What can hang from each mark:
miri: mavup mosepu
mosepu: keruf peteb
peteb: nized
mavup: miri peteb
nized: miri peteb
keruf: mavup mosepu nized
dova: mavup mosepu nized

Every row comes from one small tree of marks. Brackets hold a mark, then the marks that hang from it, in alphabetical order. Every link used is in the known rows. Which tree was each row made from?
Known rows:
[nized miri peteb]: [ -5  -8 -25 -14  12  42  29  13   3  -4 -13  -3 -10 -11 -29  19   0 -10
  17   4  15  26  -4 -31 -38]
[peteb nized]: [-18  -6 -24 -26   7   3   6  12   0 -24 -43  27  -7 -27   6  -5  12 -27
  18  -5 -16  18 -18 -23 -34]
[keruf mavup [mosepu [peteb nized]]]: [-33 -18 -17  10  14  20  25  12  -9  -3 -43  12   9 -10 -16 -25   6  -3
  19 -41 -26  17 -11 -21 -64]
[dova mavup [mosepu keruf peteb] nized]: [-16  -4 -36  12 -51  53   1 -20   8  26 -31  -9  -2  -3  -5 -20   5  -6
  25  24 -17  73 -11 -38   5]
[peteb [nized miri]]: [-13 -13 -26 -20  -4  51   7  12  -9 -17 -44  23  -7 -18  -1   4   5 -18
  17   9  -5  18 -18 -12 -40]
[nized [miri mosepu] peteb]: [ 17 -11 -20  -2  20  49  30   8 -14  -9 -18  -9 -21  -8 -27  25  -5  -2
   0  17  19  27  -2 -26 -30]
[keruf mosepu]: [-38 -15 -16   7  21   8   3   8  24   5 -21  16   3 -30 -12  -8  25   2
  24   8 -10  16 -13 -39 -31]
[mavup peteb]: [ -3  -3 -28 -25 -11   6 -21  -8  18 -10 -13   7 -12 -26 -21   4  27 -30
  12   4   7  32  -6 -37 -35]
[peteb [nized [miri mosepu]]]: [ 11 -15 -21  -7   6  55   6   7 -22 -23 -49  15 -17 -17   2   9   2  -5
  -1  22  -2  17 -17 -10 -31]
[mosepu keruf]: [-14 -14 -12   5  -9  23 -15   9  -9  19 -24  14   6 -11  -3  -3   3 -18
  11 -23 -15  44 -10 -37 -18]
[mavup [peteb [nized miri]]]: [ -1  -6 -26 -32 -19  45 -19  -6   1 -25 -32  21 -20 -23 -10   9  13 -19
  15  17  12  12 -13 -11 -48]
[dova [mosepu peteb] nized]: [ -5   1 -46  -3 -17  43  27 -16   7   0 -36  -4  -9  -6  -7 -25  17 -39
  55  24 -16  82 -13 -47 -18]
[peteb [nized [miri mavup [mosepu keruf]]]]: [-14 -13   3  -4  -7  54 -18   4 -17   5 -46  16 -15  -1  -6  10  -7  -4
  19  -6   0  26 -16  -5 -12]
[dova [mosepu [keruf nized] peteb]]: [ -5 -14 -17  44 -15  42  -2  -2 -14   4  -5   8  19  34  -3 -27  -3 -49
  49 -26 -43  41   3 -38 -42]
[miri mavup mosepu]: [-20   1 -16 -14  14   5  -1  10  13  -6 -26  -3 -10 -15 -27   8  22 -24
  21   2  -4  40 -15 -30  -6]
[mavup [miri [mosepu keruf]] [peteb nized]]: [  8   1  -4  -9 -12  11 -22 -16 -34   0 -38  23 -21 -18   9  13  35  -5
  -2 -15   7  17 -18  -7 -56]
[mavup [miri mosepu] [peteb nized]]: [  7  10 -21 -27   1   2  -3 -13 -17 -23 -40  18 -26 -30  -2  13  50 -14
   1   3  10  11 -21  -8 -62]
[dova [mavup miri [peteb nized]] mosepu]: [-15   8 -39 -32 -36   6  -7 -13  18 -19 -38  23 -20 -26   0  14  63 -22
  28  24   9  12 -22  -3 -49]
[mosepu peteb]: [-27  -8 -29 -19  12  29  25   5   1  -2 -26  -8   0 -10 -19 -23   1 -34
   9 -16 -13  41  -5 -39 -32]
[miri mavup]: [-44   3 -21 -27   5  -3  -1  14  29  -1 -21   5  -1 -17 -26   1  24 -33
  37 -16  -7  40 -15 -31 -11]
[keruf [mosepu peteb] nized]: [-38 -14 -18  32  22  19  18   5  19  -3   6   4  22   3 -19 -31  15  -4
  24 -11 -40  -2   1 -39 -62]
[peteb [nized [miri mavup mosepu]]]: [-17  -5 -12 -21   5  44   3   7  -1 -19 -46   9 -19 -12 -11  12   7 -13
  22  11   0  21 -20  -4 -16]
[nized peteb]: [ -7  -3 -23 -19  23  -4  30  14   9 -10 -13   3  -8 -19 -23   9   7 -22
  18 -10   4  27  -3 -38 -35]
[miri [mavup peteb] [mosepu keruf]]: [ -6  -3   1 -10 -13   9 -45 -17  10  10 -17   1 -17 -11 -23   9  15 -19
  16 -11   8  42  -6 -27  -9]
[dova [mosepu peteb]]: [-19 -11 -35  -5   4  38  25  -5   4  -9 -33  -4  -5   3 -12 -25   5 -56
  47  -2 -11  56  -5 -42 -30]
[mavup miri peteb]: [-13  10 -29 -27  -9   7  -5  -7   5   0 -15   5 -12 -31 -19  13  59 -24
  14 -10  13  28 -17 -24 -57]
[miri [mosepu peteb]]: [ -7 -11 -23  -7  21  34  26  -2 -12  -8 -30 -19  -7  -8 -21 -18  -2 -25
  -7  -2 -10  42  -4 -38 -25]

Which tree is each row?
[ 15  -1 -23  22  -3  21  14  21 -43   8 -32  -5   4 -13 -20  25  53 -15
  -3 -36  -6  51 -23 -17 -52] => [keruf [mavup [miri mosepu]]]
[-12  -8  -7  11  10  45  22  -4 -43  29 -33 -14  -3   2  -6  -9  13 -11
  -9 -36  -6  44 -11 -24 -39] => [mavup [miri [mosepu keruf peteb]]]
[ 26  -7  -8  51 -14   4  -2  31 -31  10  13   9  25  23 -26  17   4 -13
  17 -69 -29  29   2 -30 -62] => [mosepu [keruf mavup [nized peteb]]]
[-60 -10 -14  22  12  57  13   5  34   7   7  -7  18  15 -35 -17  13   0
  43  -9 -25   3  -4 -21 -47] => [keruf [mosepu peteb] [nized [miri mavup]]]
[-15 -11 -10  29 -10  31  -4   7 -15  10   2   1  24  22  -8 -27  -7 -25
  11 -41 -41  26   4 -39 -45] => [mosepu [keruf nized] peteb]
[ 12  -2  -3  49  -6  20  -8   9 -36  15  -3   9  15  10   1  14  39  -5
   2 -30 -31  21 -13 -18 -55] => [mavup [miri [mosepu [keruf nized]]]]
[ 31  -6 -18  30  11  42  23  14 -12 -20   9  -5   0   9 -28  27   4   1
   6   8  -7   8   2 -23 -52] => [keruf [nized [miri mosepu] peteb]]
[ -3 -18 -25  -1  10  83  27  -1 -18  -2 -31 -23  -8  -1 -25  -8 -11 -13
  -9  13   0  40  -5 -26 -26] => [nized [miri [mosepu peteb]]]
[ 21 -12  -4  50  -9  21 -24   8 -24   3   0  12  17   7  -1   2   6  -9
  -1 -14 -39  24  -5 -31 -31] => [miri [mosepu [keruf nized]]]
[ -1   1   5  28  11 -11  -2  14   0   2  10   1   4  19 -26  16   2  -8
  27 -32 -20  17   2 -25 -28] => [miri mavup [mosepu [keruf [nized peteb]]]]
[-14  10 -26 -40  -8  -4  -3  -6  -2 -16 -35  25 -17 -31   1  10  54 -23
  18 -11   7  10 -22  -9 -68] => [mavup miri [peteb nized]]
[-53 -16 -15 -14  29  19  27  -1  10  -9 -43  18  -1 -17  -1 -35   2  -4
  21  -7 -17   1 -10 -29 -48] => [keruf [mosepu [peteb nized]]]
[  6   8 -52 -14 -61  21 -24 -25  40  -6 -17   5 -21 -34 -14  10  47 -11
  33  61   6  60 -16 -35  -5] => [dova [mavup peteb] mosepu nized]
[ -4   0 -17 -21 -12  46 -26 -10  19  -8 -18 -10 -26 -13 -39  24  22 -14
  19  22  23  35  -9 -17 -19] => [nized [miri [mavup peteb] mosepu]]
[ -7  -1   3 -22 -11  -2 -43 -15   3  -8 -35  20 -25 -11  -8   4   8 -17
  20 -14   2  22 -10 -11 -20] => [miri [mavup [peteb nized]] [mosepu keruf]]
[ 26  -7 -30  33 -47  54 -34  12 -10 -12  13   4  14   8 -39  25  32 -21
  15 -23 -11  25  -4 -19 -73] => [keruf [mavup peteb] [nized miri]]
[-15   3 -22 -20  25  23  44   0 -35 -13 -52   1 -14 -13   1 -13  24 -17
  -3 -18 -10  20 -18 -12 -57] => [mavup [miri [mosepu [peteb nized]]]]
[  7  -5  -6  27   0  -3   3  19  -8   4  16  13  13  14 -14   8   0 -14
  19 -34 -26  12   4 -34 -48] => [mosepu [keruf [nized peteb]]]
[-18   0 -33 -44 -31  -4 -22  -6  28 -25 -26  19 -15 -37  -9   3  24  -3
 -11  22   1  -2 -13 -15 -32] => [dova [mavup [peteb nized]]]
[-28  -5 -20  27   6  17  16  23 -11  25 -23  10  16 -20 -20  12  63   6
  23 -42  -7  32 -25 -19 -69] => [keruf [mavup miri] mosepu]
[  7   4 -17  11 -21  38 -33  -5  19 -20   9  -6  -8   5 -39  23  31 -16
  22  15  -1  16  -5 -15 -38] => [keruf [nized [miri [mavup peteb] mosepu]]]
[-37  -5 -11  16 -12  32 -34  -7  51  -5  19  10   4  -4 -37   9  40   4
  48  11  -4  -6  -5 -15 -55] => [keruf mosepu [nized [miri [mavup peteb]]]]
[ 21 -19 -11  64 -45  70 -28  28 -37  20   3   9  33  25 -20  19   6 -11
  13 -47 -34  38  -8 -17 -57] => [mosepu [keruf mavup [nized miri]]]
[  2 -23  -8  18  -3  94   6  -5 -35  20 -32 -17  -6  10 -18 -10 -27  -5
 -11  -9  -2  46   0 -28 -20] => [nized [miri [mosepu keruf peteb]]]
[ 50  -9 -19  52  -6  46  17  28 -32 -12   8 -11  11  20 -40  36   8  -2
   4 -23 -12  21   0 -17 -62] => [keruf mavup [nized [miri mosepu] peteb]]
[-54  -4 -21 -39   7  54  23   8  10 -10 -45   2 -11   0 -21 -15  -8 -28
  35 -12  -2  25 -13 -10 -32] => [mosepu [peteb [nized [miri mavup]]]]
[ 30 -15  -9  57 -25  51  -1  33 -34  18  11   4  24  29 -33  28  -4  -5
  17 -54 -19  29   2 -17 -64] => [mosepu [keruf mavup [nized miri peteb]]]
[-33   1 -17 -21  20  20  23  -1   9  -4 -29 -21 -11  -4 -32 -16   4 -30
  16 -13  -9  45  -8 -32  -9] => [miri mavup [mosepu peteb]]
[ 21 -20  -4  15   8  60  10   6 -31  15 -19  -6 -13   3 -22  22 -20   7
  -2  -2  15  33   1 -25 -23] => [nized [miri [mosepu keruf]] peteb]
[  6 -13 -13  58   3  38  18  29  -1   2  17   6  19  10 -39  24  18  20
  28 -26 -13   2   0 -18 -78] => [keruf mavup mosepu [nized miri peteb]]
[-24 -21 -12  -9  -9  77   8   1 -29   9 -46  10  -3   7   2 -21 -30 -14
   7 -22 -10  27  -7 -14 -38] => [mosepu keruf [peteb [nized miri]]]
[-17 -21 -19  60  -6  74  13  17  -7  10   4  -7  31  20 -36  -9  12   7
  20 -33 -30  17  -1 -23 -75] => [keruf mavup [mosepu peteb] [nized miri]]
